What can hang from each mark:
K_478: K_7 K_807
K_315: K_7 K_807
K_887: K_7
K_7: K_315 K_478 K_887
K_807: K_478 K_791 K_887
K_791: K_7 K_807

Each row was made from one small tree. The marks that hang from a mark follow it in brackets, in the order of their numbers. Every link used is in the known rows. Write each row's tree.
Known rows:
K_887(K_7): [ -5.0  -2.8 -16.3  -2.3  35.2  -5.1 -12.0 -24.1  11.1   6.0  23.3  18.3
  19.1  -1.5  20.2  11.7  -3.5 -11.7  -3.1]
K_887(K_7(K_315 K_478(K_807(K_791)))): [ 11.6  12.3  24.1 -33.5  -1.0   1.2  26.0   3.6   9.9   5.5  21.9  18.3
   7.5  -8.3  -2.8  22.4  -1.9  31.1 -14.1]
K_478(K_7 K_807): [-30.5  -5.9  14.4 -10.9  11.6 -15.4  -1.7 -26.9  42.6  22.8  19.2   9.3
  16.8  21.0 -27.2  -7.7 -19.4  29.3  -5.2]
K_315(K_7(K_478) K_807(K_791 K_887)): [ 26.8  -6.0 -14.8 -23.9 -58.2  20.7  24.0  38.3 -21.4   0.4  24.9 -12.1
   4.2  14.4  -5.3  30.6 -18.0   3.3 -30.2]
K_315(K_7 K_807(K_478 K_791)): [ 33.5 -17.4  -2.7 -22.1 -41.6   0.1   8.7  53.2 -19.9  23.3   0.9 -29.8
  -1.4  -5.4  25.2   2.3 -39.4 -16.2 -53.4]
K_791(K_807(K_887)): [-16.4   4.1  -6.0  13.7   2.1   8.4 -14.5  -4.5  21.0 -19.5 -16.1   1.8
 -14.8  14.2  -0.1  -4.8  21.0 -19.3  32.0]
K_791(K_807(K_478(K_7(K_315)) K_887)): [-13.1   3.1  13.2   8.1   4.8  16.0  -7.0  -6.8  25.4 -24.0 -19.1  14.6
  11.7   0.0  -8.4 -34.3   9.6 -18.9 -11.2]
K_7(K_315 K_478(K_807(K_791)) K_887): [ -4.9  17.4  42.5   1.4  -4.1   0.8  19.2  15.0   1.0  -0.4  -6.8  18.7
  -8.8 -14.0 -30.1   8.6  22.3  52.4  27.3]
K_791(K_7(K_315 K_887)): [-31.4  11.7   0.9  15.7  44.9  -5.1 -11.1 -27.1  -5.0 -16.8 -32.2   4.5
  -5.2 -13.9  -6.9 -23.6  27.8   9.1  38.2]
K_478(K_7 K_807(K_887)): [-24.7 -16.1  -5.2   3.7  -1.0  -5.6  -8.4 -24.7  61.0  14.6  31.7  10.8
  12.6  31.8 -45.1  -4.1 -13.1  10.8  -7.9]
K_315(K_807): [ -9.6   0.5  13.5   7.3  -3.9 -22.2   4.5  13.6 -29.3  20.3   3.7  -4.3
  -1.8  -8.5   0.1 -14.6   1.0  10.8   5.8]
K_7(K_315(K_807) K_478 K_887): [-14.5  29.0  41.9  20.7   5.2   0.8  24.8  13.5 -56.6  -0.5 -18.9  28.7
  15.8 -31.8 -27.5 -21.9  38.7  54.6  29.6]
K_807(K_791 K_887(K_7)): [ 19.5 -26.7 -38.3   4.6  -0.2   1.7 -18.1  -1.7  27.9 -14.2  39.2   5.3
  -8.6  10.9  13.9  46.1 -11.4 -39.3 -10.2]
K_791(K_7(K_478) K_807): [-19.5  45.5   6.8 -15.8  18.6  15.2   5.8 -47.2 -31.4 -13.8 -44.6 -13.7
   7.4  15.0  34.1 -23.9  13.3  -1.1  32.9]
K_807(K_791(K_7(K_315 K_478 K_887))): [ -5.8  24.2   9.7   2.8  17.1   6.7   8.2 -21.1 -32.1 -24.8 -24.0  -0.5
  -6.4 -12.6   8.3   3.8  20.4  14.4  30.8]
K_315(K_807(K_887(K_7(K_478)))): [ 15.1   9.5 -15.4   7.9  -7.4  12.0  10.5  -9.8 -28.9   8.4  26.7  19.3
  30.2   4.5  -3.5   3.5   8.7   2.2 -10.6]
K_478(K_7(K_315 K_887) K_807(K_791)): [-25.2 -18.7  28.6  -1.7   0.8 -12.9   2.9   8.1  41.7  -7.2  -1.6  18.4
  -3.6  -2.2 -47.0  18.0  -2.7  43.0  18.1]
K_807(K_478 K_791(K_7(K_887))): [ 14.8  -0.7 -17.5  27.5  18.7  -2.8 -28.5 -16.4 -13.1  -1.6 -30.3 -28.2
 -12.4  -2.3  34.6 -12.5  -7.6 -34.3   9.4]

Which tree is each row?
[ -4.0  26.7   5.8 -10.4  14.3  33.3  11.5 -16.2   2.7 -35.1 -10.0  35.4
  19.4  -2.8   0.0   1.8  36.3  -1.1  12.6]
K_791(K_807(K_887(K_7(K_315 K_478))))
[  3.8  -9.2 -10.9 -10.9 -17.7 -25.6   0.6   5.5 -37.5   6.2 -13.4 -40.8
 -27.2   2.6  26.6   0.6 -19.1 -12.3   5.7]
K_315(K_807(K_791(K_7)))
[ -7.2  -0.4  -1.6 -20.1  12.1 -15.9   1.2  -7.2  -5.2 -13.3  -7.1 -22.2
 -29.2  -7.4  22.3   1.6  -3.2 -12.5   6.7]
K_807(K_791(K_7(K_315)))
[ -2.0 -11.0 -11.5  15.9  -7.7 -17.7  -9.9   7.2 -38.7  -3.6 -33.4 -29.4
 -21.2  -2.7   8.6   5.9  -1.9  -0.2  33.7]
K_315(K_807(K_791(K_7(K_887))))
[ -5.1  20.9   8.0   7.7  -5.3   7.8   8.0 -19.0  22.5  22.6  24.3   9.1
   7.5  21.0 -28.6 -13.8  12.0  20.6   0.5]
K_7(K_478(K_807(K_887)))
[ -3.1  -9.0 -17.4   2.1  25.9   5.4  -6.2  -7.7  28.6 -13.2  29.5  30.2
   7.4  -7.1  -9.4   6.7  18.6 -15.0  -8.8]
K_807(K_887(K_7(K_315)))
[ 25.2 -30.5 -28.9   6.4 -25.5  -8.4  -6.3  24.3  -3.2  -2.1  29.3  -3.8
  -9.0   4.7   6.1  36.8 -11.3 -24.8 -12.6]
K_315(K_807(K_791 K_887(K_7)))
[ 28.3 -19.7  -5.2   4.6 -30.7   9.0  -2.6  53.6 -20.4  12.0 -18.8 -15.8
   3.2 -12.2   7.8   7.8 -22.6  -2.9 -23.5]
K_315(K_7(K_887) K_807(K_478 K_791))
[-35.1  -7.2  28.2  16.9   9.5 -13.5   8.1   7.5 -17.3  -7.9 -12.4  30.6
  20.1 -19.7 -42.3 -12.0  14.4  43.2  20.7]
K_478(K_7(K_315(K_807) K_887))
[ 20.4   2.9 -17.4   0.8   7.9 -10.0 -18.1 -16.6 -11.1   7.5  -9.2 -39.9
 -18.2   4.0  52.7 -17.8 -24.9 -46.4 -20.1]
K_807(K_478 K_791(K_7))
[ 18.1  -3.3 -10.5 -34.7 -41.4  26.5  17.0  15.9  38.7  10.8  30.2  -8.4
   0.9  29.5 -20.8  32.5 -20.4  11.7 -29.0]
K_315(K_7(K_478(K_807(K_791 K_887))))
[ -7.0  -6.7 -19.9  16.0  18.9  -7.8 -21.7 -20.8  -4.7 -14.5 -21.8 -20.5
 -20.0   4.4  17.2  14.3  -1.4 -16.1  38.1]
K_807(K_791(K_7(K_887)))
[ 18.4 -28.8 -26.2  -5.3 -11.4  -4.0 -13.0   3.3  53.0   6.8  33.1   0.1
 -10.9  19.8  -8.9  37.1 -14.5 -15.2 -11.4]
K_478(K_807(K_791 K_887(K_7)))
[  2.5  -9.1  27.0 -11.0 -25.0 -27.8  19.1  48.2 -30.1   0.2   3.6  -6.1
 -27.0 -25.9  -1.1   6.0  -0.2  15.4  -0.4]
K_7(K_315(K_807(K_791)))
[  1.4   7.9  31.1  36.2   7.8  -9.8   0.9  33.1 -38.5  11.9 -29.7  12.8
   4.2 -39.2 -12.8 -46.7  24.9  19.5   4.6]
K_7(K_315(K_807(K_478)) K_887)
[ -3.2  24.5  -3.3  -1.2  22.3   5.7 -17.7 -29.6 -13.2  -2.3 -58.1 -29.3
  -3.8   6.8  47.6 -51.1   1.1 -36.4   8.4]
K_791(K_7 K_807(K_478))
[ -6.3  -4.9   2.7  14.8  11.9   3.8  -8.3 -14.4  25.4  -2.0  23.9  18.7
  17.3  -3.5 -15.9 -32.2  -1.5 -19.4 -36.5]
K_807(K_478(K_7(K_315)) K_887)
[ 10.8   7.2   8.1 -48.7 -31.0  15.6  24.7  15.7  21.1  20.3  19.7  -9.9
   5.9  19.0  -3.9  29.2 -27.8  28.2 -26.8]
K_315(K_7(K_478(K_807(K_791))))
[ 24.7  -6.8 -32.8  25.1  21.4  11.3 -25.8 -18.7  21.4   9.5  26.1  13.4
  19.9   0.7  19.5 -11.3  -3.6 -47.6 -33.2]
K_807(K_478 K_887(K_7))
